Each row was made from one small tree. The marks that hang from a mark follow it in brackets, in the order of their numbers. Every link used is in the known rows. Write each row's tree.
Known rows:
J103(J414 J587): [-0.98 -0.49 -0.79  1.48  0.61 -2.42 -1.67  2.34  3.42  0.47 -0.06  0.60
 -0.83 -0.12 -2.06 -1.07 -1.44  0.02  2.10  4.37  0.93  1.60]
J37(J414 J826(J184(J919))): [-0.98 -0.22 -2.82 -0.80  1.11  0.16 -0.18  2.02  1.44 -0.10 -2.32 -0.72
 -0.19 -2.96 -4.84 -0.44 -2.84 -0.42  2.13  3.63  1.55  1.33]
J414(J37(J826)): [-1.52 -1.63  0.83 -0.32  0.84 -0.91 -5.50  1.04 -1.10  2.58  0.30  0.28
  1.98 -0.56 -0.95 -0.92 -2.93 -0.67  1.84  4.34  1.58  1.01]
J37(J414 J826(J184) J919): [-0.81 -0.08 -1.39 -0.82  0.92 -0.91 -3.03  1.98  1.45  0.02 -2.27 -1.35
 -0.33 -2.67 -4.66 -0.57 -2.10 -0.39  2.28  4.41  2.65  1.32]
J826(J103(J414 J587(J184))): [-0.90  0.51 -2.64  1.30  0.45 -3.09  0.08  2.43  2.69  1.76  0.21  1.06
 -1.36 -1.33 -3.26 -1.13  0.30 -0.04  1.72  2.35  1.07  1.41]
J184(J826): [-1.76 -0.91  0.29 -0.60  0.67  0.74 -1.49  0.09  1.71  0.52 -0.12  1.03
  2.16 -0.82 -2.10 -0.92 -1.90 -0.33  2.51  3.14  1.41  1.02]
J826(J103(J414)): [-1.40  0.03 -0.63  0.54  0.53 -0.69 -0.16  2.07  3.03  1.27  0.24  0.36
 -0.60 -0.67 -2.28 -0.91 -1.87 -0.14  3.03  2.16  1.52  1.23]
J587(J184): [-1.46 -1.59 -1.85 -1.45  0.32 -1.29 -1.97  1.49  1.53  1.36 -0.24  2.11
  1.44 -1.34 -4.28 -0.95  1.03 -0.36  2.45  4.00  1.60  1.10]
J184(J826(J103) J919): [-2.51 -0.38 -0.27 -0.17  0.79  1.86  1.81  0.47  1.25  0.72 -1.40  0.58
  1.76 -2.13 -1.02 -0.63 -2.31 -0.26  2.15  0.15  1.13  0.67]
J103(J414(J37) J587 J826(J184)): [-0.77  0.12 -1.19  3.76  0.69 -4.82 -4.48  1.74  0.42  2.21 -0.19  1.30
 -1.09 -1.18 -2.97 -1.57  0.70 -0.21 -0.03  5.38  0.67  1.57]
J587(J184(J826(J103(J414(J37))))): [-0.66  0.23 -1.24  1.44  0.56  0.18 -2.82 -0.07 -0.79  3.62  0.39  1.15
 -0.81 -1.89 -2.60 -1.33 -0.04 -0.61  0.91  1.53  1.14  1.14]
J826(J103(J587) J184(J919)): [-2.55  0.70 -1.99  0.06  0.56 -1.91  2.07  3.12  1.85  0.54 -1.83  1.47
  0.88 -2.37 -3.21 -0.83 -0.11 -0.06  1.40  1.93  0.95  1.00]
J184(J826 J919): [-2.27 -1.27 -0.30 -0.24  0.83  2.07  0.04  0.25  1.30  0.18 -1.74  0.91
  1.85 -1.63 -1.54 -0.68 -1.89 -0.34  2.08  2.05  0.97  0.89]
J826(J103(J414) J184(J919)): [-2.01  0.68 -2.16  0.88  0.54  0.34  1.97  2.74  2.41  0.78 -1.72  1.07
 -1.24 -2.24 -4.73 -0.82 -0.45 -0.08  2.04  1.83  1.10  1.20]
J414(J37): [-1.47 -1.84  0.77 -0.63  0.46 -1.07 -5.17  1.48 -0.60  2.54 -0.01  1.31
  1.89 -0.74 -1.32 -1.09 -0.54 -0.66  1.91  4.40  1.37  1.04]
J414(J37(J826(J103(J587)) J919)): [-1.93 -0.35  1.41  0.87  0.83 -2.81 -4.89  1.91 -1.35  2.78 -0.84 -0.91
  1.17 -1.50  1.17 -0.91 -2.49 -0.44  0.93  2.42  1.95  0.85]
J184(J826(J103) J919(J37(J414))): [-0.76  0.12 -3.43  0.05  1.02  1.08  3.36 -0.50  0.02  1.12 -1.76 -0.08
 -0.70 -3.09 -2.04 -0.69 -2.93  0.00  2.15 -0.16  1.31  0.86]
J919(J37(J826(J103(J414) J184))): [-1.42  1.25 -3.22  0.81  0.71 -1.50  1.60  0.84  1.00  1.59  0.27  1.17
 -1.89 -0.75 -5.39 -1.02 -2.69  0.33  2.12  2.47  1.79  1.27]
J414(J37(J826(J103) J919)): [-2.13 -0.90  1.78 -0.07  0.75 -0.93 -5.10  1.30 -1.65  2.92 -0.88 -0.85
  1.49 -1.59  0.15 -0.78 -2.53 -0.63  1.68  2.26  2.43  0.68]
J184(J919(J37(J414 J826))): [-0.53 -1.27 -3.59 -0.36  1.18 -0.14  0.92  0.40  0.21  0.66 -1.83 -0.61
 -0.78 -2.08 -2.75 -0.47 -4.03 -0.05  2.42  2.66  1.57  1.10]

Which tree is each row?
[-1.91  1.16 -2.42  1.72  0.63 -1.60  2.18  3.30  2.60  0.49 -1.75  0.98
 -1.54 -2.08 -3.73 -0.93 -0.48  0.02  1.28  2.00  0.66  1.34]	J826(J103(J414 J587) J184(J919))
[-0.09 -0.90 -5.11 -0.31  0.87  0.82  1.86 -0.97 -0.41  1.05 -2.17  1.18
 -1.09 -3.34 -4.33 -0.83 -0.40 -0.13  1.48  1.70  1.10  1.11]	J587(J184(J826 J919(J37(J414))))
[-1.72  0.41 -1.23  1.43  0.52  0.09 -1.17  2.42 -0.44  2.52 -1.59  1.12
 -1.24 -2.43 -3.50 -1.01  0.00 -0.47  1.09  2.13  0.88  1.11]	J826(J103(J414(J37)) J184(J919))
[-1.81 -0.27 -3.82 -0.21  0.60  0.77  3.50 -0.90 -0.80  1.87 -1.31  2.47
  0.35 -2.61 -3.42 -0.90 -0.01  0.06  1.46 -0.22  1.15  0.61]	J587(J184(J826(J103) J919(J37)))
[-0.79 -0.99  1.06  2.40  0.57 -2.48 -6.24  2.19 -0.14  2.13 -1.45 -0.05
 -1.26 -0.93 -0.19 -1.19 -0.11 -0.38  0.93  4.43  1.26  1.41]	J103(J414(J37(J919)) J587)
[-0.96 -0.24 -2.74  2.12  0.82  0.00  0.48  0.66  1.81  0.64 -1.71  1.17
 -1.39 -2.07 -2.83 -1.00 -0.08 -0.13  0.68  2.26  0.26  1.45]	J103(J414 J587(J184(J826 J919)))
[-0.76  0.12 -1.55 -0.86  1.07 -1.03 -0.67  1.64  2.10  1.07 -0.03 -1.72
  0.39 -1.94 -1.92 -0.51 -4.64 -0.34  3.16  2.13  2.20  1.16]	J37(J414 J826(J103))
[-2.13 -0.19 -2.75  0.18  0.89 -1.94  1.28  2.03  0.97  1.28 -1.15  0.53
  0.78 -2.28 -1.90 -0.66 -1.67 -0.18  1.17  1.27  1.19  0.93]	J37(J826(J103(J587(J184(J919)))))
[-2.74  0.18 -1.73 -0.94  0.49 -0.02  1.89  2.60  1.63  0.70 -1.92  1.57
  1.17 -2.53 -4.18 -0.69 -0.11 -0.24  2.17  1.75  1.37  0.80]	J826(J103 J184(J919))
[-0.68 -1.12 -0.40 -0.69  1.04 -0.65 -3.65  1.49  1.46  0.36 -1.88 -2.23
  0.01 -2.08 -1.90 -0.46 -3.43 -0.39  2.81  3.85  2.61  1.21]	J37(J414 J826 J919)
[-2.37  0.68 -1.08 -1.11  0.70 -1.12  0.00  1.98  1.62  0.91  0.08  0.74
  1.56 -1.38 -4.27 -0.75 -2.49 -0.17  2.42  2.78  2.04  0.97]	J37(J826(J103 J184))
[-1.73 -0.66 -0.20 -0.51  0.67 -1.23 -4.99  1.39 -1.15  2.22 -0.14  1.16
  1.65 -1.13 -3.86 -1.02 -1.56 -0.68  1.31  5.00  1.61  1.12]	J414(J37(J826(J184)))
[-1.99 -0.85  0.66 -0.26  0.65 -1.03 -6.20  1.53 -1.72  1.99 -1.64  0.37
  1.24 -1.77 -3.10 -0.95 -0.82 -0.66  1.07  4.81  2.24  0.99]	J414(J37(J826(J184) J919))
[-0.56  0.18 -1.79  1.85  0.44 -3.33 -3.10  2.07 -0.16  3.52  0.38  1.28
 -1.40 -1.55 -1.96 -1.38  0.79 -0.47  0.70  2.69  0.92  1.39]	J826(J103(J414(J37) J587(J184)))
[-0.40 -0.81 -3.32  0.02  1.04  1.26  1.72 -0.76  0.10  0.40 -2.04  0.26
 -0.66 -2.58 -2.58 -0.71 -2.57 -0.05  2.05  1.70  1.12  1.09]	J184(J826 J919(J37(J414)))
[-1.33 -0.44 -3.76  2.80  0.73 -1.98  1.70  0.54  1.14  0.58 -1.85  2.07
 -2.06 -1.61 -5.45 -1.17  0.35  0.45  1.19  3.41  0.87  1.22]	J103(J414 J826(J184(J919(J37))))
[-0.67 -0.52  0.14  2.40  0.97 -2.46 -5.40  1.59  0.11  2.29  0.39 -0.23
 -0.80 -0.18 -0.40 -1.15 -3.25 -0.40  0.87  4.66  0.82  1.53]	J103(J414(J37(J826)) J587)
[-1.94 -1.29 -2.02  0.05  0.77  1.45  1.66 -0.91 -0.17  0.70 -1.65  1.92
  0.91 -1.39 -2.28 -0.84 -1.72  0.08  1.89  1.71  0.94  0.81]	J184(J826 J919(J37))
[-1.92 -0.11 -1.15 -0.01  0.68 -3.07 -1.47  1.95  1.05  1.49 -1.09 -0.14
  0.66 -1.99 -1.74 -0.80 -0.91 -0.15  1.44  2.02  2.21  0.94]	J37(J826(J103(J587(J184))) J919)
[-1.59 -0.01 -2.24 -0.45  0.40 -3.37  0.04  2.32  1.85  1.68  0.10  1.74
  0.98 -1.60 -2.71 -1.06  0.61 -0.20  1.83  2.34  1.35  1.09]	J826(J103(J587(J184)))
[-1.18  0.88 -1.50 -0.83  0.89 -1.16 -1.35  2.27  1.40  0.66 -1.94 -1.72
 -0.41 -3.21 -4.02 -0.54 -2.56 -0.35  2.38  2.61  2.86  1.11]	J37(J414 J826(J103 J184) J919)
[-2.39 -0.56 -0.01 -0.92  0.64 -0.80 -3.01  1.92  1.11  0.19 -1.82  0.31
  1.14 -1.55 -4.41 -0.73 -1.26 -0.22  2.13  4.46  2.49  1.06]	J37(J826(J184) J919)
[-2.29 -0.34 -2.02  0.04  0.75  1.23  3.35 -0.63 -0.33  1.24 -1.32  1.51
  0.83 -1.78 -1.65 -0.80 -2.15  0.18  1.99 -0.16  1.13  0.60]	J184(J826(J103) J919(J37))
[-2.14 -0.97 -0.73 -0.12  0.84  0.05 -3.43  1.56 -1.66  1.94 -1.76  1.01
  1.33 -2.08 -3.30 -0.82 -1.58 -0.66  0.84  3.99  1.18  0.96]	J414(J37(J826(J184(J919))))
[-0.08 -0.84 -3.10 -0.75  1.07 -1.47 -0.72  0.25  0.54  0.97 -0.22 -0.47
 -0.52 -1.18 -3.23 -0.70 -4.10 -0.01  2.76  3.71  2.03  1.26]	J919(J37(J414 J826))
[-2.34 -1.03 -1.77  0.89  0.69 -1.70  0.07  1.63  1.66  0.31 -2.10  1.67
  1.33 -2.22 -4.25 -0.87  0.62 -0.13  1.54  3.71  1.09  0.92]	J103(J826(J184(J919)))
[-1.24  0.55 -0.92  1.50  0.60 -2.55 -0.01  2.59  3.24  1.19  0.30  0.25
 -0.94 -0.54 -1.35 -1.03 -1.87  0.08  2.19  2.42  1.13  1.39]	J826(J103(J414 J587))
